Known rows, with every step that occurs
J W: [-0.94  1.56 -1.95  0.50 -0.39  0.78 -1.63 -0.29  2.27  1.29  0.48 -2.91
  0.43  0.02  1.33 -2.78  0.02 -0.88 -3.73]
W A: [-3.40  0.06  2.13 -0.37 -0.56  1.65  0.70 -0.17 -3.12 -0.32  0.64  3.53
  0.13 -0.16 -4.39  0.04 -1.75 -2.03  0.83]
A C: [-1.29 -1.52  1.41 -0.73  0.22 -0.06 -8.07 -1.07 -1.28 -0.90 -0.10  0.38
 -0.05 -1.35  0.80  0.36 -1.01  1.73  1.47]
A C K: [ 1.18 -0.29 -1.39  0.95 -1.16 -2.50 -3.98 -0.76 -0.63 -1.28 -1.98  0.40
  0.30 -1.44 -4.07 -1.23 -1.76  0.70  0.11]
H C J: [-1.54 -1.42 -2.70 -0.62 -1.24 -0.11  4.10  0.11  1.08 -0.92  1.43 -0.43
  1.48  2.73 -0.70  5.04  0.20  0.97 -2.76]
K C J W: [-0.34  0.95 -2.09  0.57 -1.65 -2.62 -0.30  0.32  2.63  1.47  1.80 -2.68
  1.03 -0.09 -0.36  0.37  0.68 -0.39 -3.87]
F J W A C: [-0.90 -1.30  4.43 -1.90 -0.24 -0.09 -7.02 -1.13 -2.37  1.49  3.40  2.06
 -0.47 -1.41 -0.21 -2.88 -0.60  1.02  3.19]
C J W A: [-2.40  0.47  1.10 -0.87 -0.30 -0.01  1.73 -0.03 -1.33  1.80  3.18  1.92
  0.16  0.11 -2.76  0.37 -0.57 -2.06 -0.87]
W A C J: [-1.73 -1.47  0.43 -2.11 -0.10 -2.41 -2.12 -0.53 -2.31 -0.27  3.27  2.28
  0.09 -0.52 -1.82  5.08 -0.30  0.19  1.21]
J C A F K: [ 1.80  0.37 -0.04  1.00  1.98  2.95  1.18 -0.01 -0.12 -1.56 -5.38 -0.08
 -0.94 -0.62  3.39  0.71 -0.02  1.82  1.84]
F K: [ 1.87  1.43 -1.56  0.98 -1.76  1.25 -1.85 -0.69 -0.42 -1.64 -6.84 -0.14
 -0.10 -0.84 -0.63  1.49 -1.15  1.36 -0.43]
X C J W: [-0.32  0.65 -4.78 -0.25 -1.08 -2.31 -2.47  0.06  2.22  1.87  2.43 -2.98
  1.10  0.04  1.85 -0.26  0.36 -1.21 -4.43]
H C A: [-4.49 -0.89  0.85  0.96 -0.99 -0.22  5.88  0.26  1.76 -1.74  0.14 -1.00
  0.87  1.87  3.20 -0.19  0.43  0.73 -0.80]
C J W A F K: [ 2.88  0.79  0.40  0.11  2.31  1.44  0.09 -0.21 -1.01  0.48 -4.13  1.17
 -0.93 -0.11  0.90  2.68 -0.10  0.77  1.96]
J W A F K: [ 2.70  0.97  1.16  0.55  2.45  2.46 -0.94 -0.24 -0.97  0.35 -5.12  1.00
 -1.09 -0.23  0.99  0.89 -0.47  0.85  2.24]
H C A F J W: [ 0.72  0.57 -0.21 -0.93  0.13  1.37  1.98 -0.05  2.59  1.76  3.72 -2.79
 -0.34  1.39  4.58 -6.23  1.56 -0.49 -0.82]
K C: [-1.51 -0.26  0.74  2.46 -2.79 -1.47 -2.09  0.59  0.46 -1.41 -2.60 -0.34
  1.40 -0.85 -4.17 -0.31 -0.97  0.54 -1.58]
K C A F J W: [ 0.87  1.08  0.12 -0.43 -0.41 -0.49  0.41  0.15  2.27  1.54  3.34 -2.61
 -0.43  0.09  3.04 -6.24  1.45 -1.17 -0.62]

Rows
[ 1.29 -0.14 -1.62  0.67 -1.12 -2.97  0.91  0.52  0.23 -1.16 -2.25  0.04
  0.65  0.02 -2.36  5.66  0.18  0.77 -0.73] => A F K C J
[-0.81  0.54  2.09  0.12 -1.37 -1.04  0.83  0.17 -1.21  1.89  0.78  1.98
  0.31 -0.45 -3.64  0.66 -0.50 -0.39 -0.10] => F K C J W A
[-1.16 -0.40 -2.17  0.34 -2.52 -3.65  1.17  0.46  0.34 -1.23  0.56 -0.08
  1.31 -0.01 -3.68  4.74  0.07 -0.34 -2.40] => K C J
[ 2.04  0.08  2.90  2.71 -0.27 -0.99 -2.36  0.74  0.12  0.11 -5.06  0.33
  0.26 -1.04 -2.36  0.04 -0.45  1.78  1.09] => J W A F K C
[-0.95 -1.19 -1.63 -1.95 -0.39 -2.52 -2.97 -0.50 -0.77 -0.89  2.27  0.40
  0.29 -0.32 -0.26  5.05  0.05  0.63 -0.17] => A C J
[-2.26  0.57  1.39  2.27 -2.66 -3.56  2.47  0.44  0.98 -1.99 -3.36 -0.57
  0.33 -1.22  0.30  0.07  0.25  0.76  0.29] => F K C A
[ 0.87 -0.38 -0.21  0.44 -0.88 -2.99  1.42  0.52 -0.75 -0.61 -1.51  1.37
  0.45 -0.01 -3.37  5.62  0.05  0.46  0.10] => W A F K C J
[ 1.78  0.96 -0.14  0.87  2.01  0.97  0.75 -0.04  0.03 -1.49 -5.97 -0.21
 -1.08 -0.29  3.24  1.86  0.15  0.92  2.18] => C A F K
[ 2.83  0.01  1.07  0.29  2.24  2.12  1.10 -0.08 -0.43  0.68 -4.10  0.97
 -0.67  0.86  1.33  2.63 -0.02  1.96  1.93] => H C J W A F K
[-0.42 -0.74  2.29  0.04  4.36  1.06  1.05  0.74 -0.82  1.37  1.81  1.49
 -0.66  0.82 -0.01  0.83  0.27 -1.70  1.66] => K C J W A F
[ 0.24  0.22 -0.26 -2.05 -0.09  0.99  2.70 -0.17 -0.57 -1.31  3.42 -0.01
 -1.14  0.65  2.80 -4.69  1.14 -2.41  2.30] => C A F J
[-0.20  0.34 -1.75 -0.92 -0.12 -1.88 -3.11 -0.42  1.83  1.73  2.98 -2.28
  0.35 -0.37  2.08  0.64  0.61  0.39 -2.37] => A C J W
[ 0.79 -0.27  1.04 -2.35  0.16  2.73  1.19 -0.38 -2.38 -0.31  3.56  2.08
 -1.09  0.77 -0.42 -4.55  0.17 -2.48  2.93] => W A F J
[-1.94 -0.50  1.49  1.23  3.62 -0.51  2.35  0.98  0.71 -1.41 -0.65 -0.39
 -0.66  0.38  2.94  0.37  0.70 -1.13  1.64] => K C A F
[ 0.69  1.30 -0.78 -1.07  0.17  0.59  0.96 -0.21  2.00  1.62  3.66 -2.60
 -0.70  0.33  4.12 -6.10  1.34 -1.71 -0.77] => C A F J W
[ 1.58  0.88 -1.69  0.71  0.04 -1.94 -0.37  0.41  2.53  1.66 -0.07 -2.61
  0.45  0.05  0.84  1.16  0.92  0.50 -2.46] => A F K C J W
[ 2.03 -0.57 -1.67  0.51 -1.64  3.17  2.97  0.21 -1.54 -1.24  0.92  1.65
  0.08 -0.79 -5.19 -5.79 -1.42 -0.41  0.24] => W A F J C K
[-0.65 -1.16  1.98 -0.52  5.02  2.71  2.41  0.57 -0.48  1.50  1.99  1.32
 -0.67  2.07  1.52  0.93  0.24 -0.97  1.38] => H C J W A F
[ 0.68 -1.43 -0.81 -1.05 -0.53  7.79  0.99  0.07 -1.13 -1.29  3.15  0.22
 -0.10 -0.44  0.69 -6.22 -0.22  0.79  0.39] => A F J C
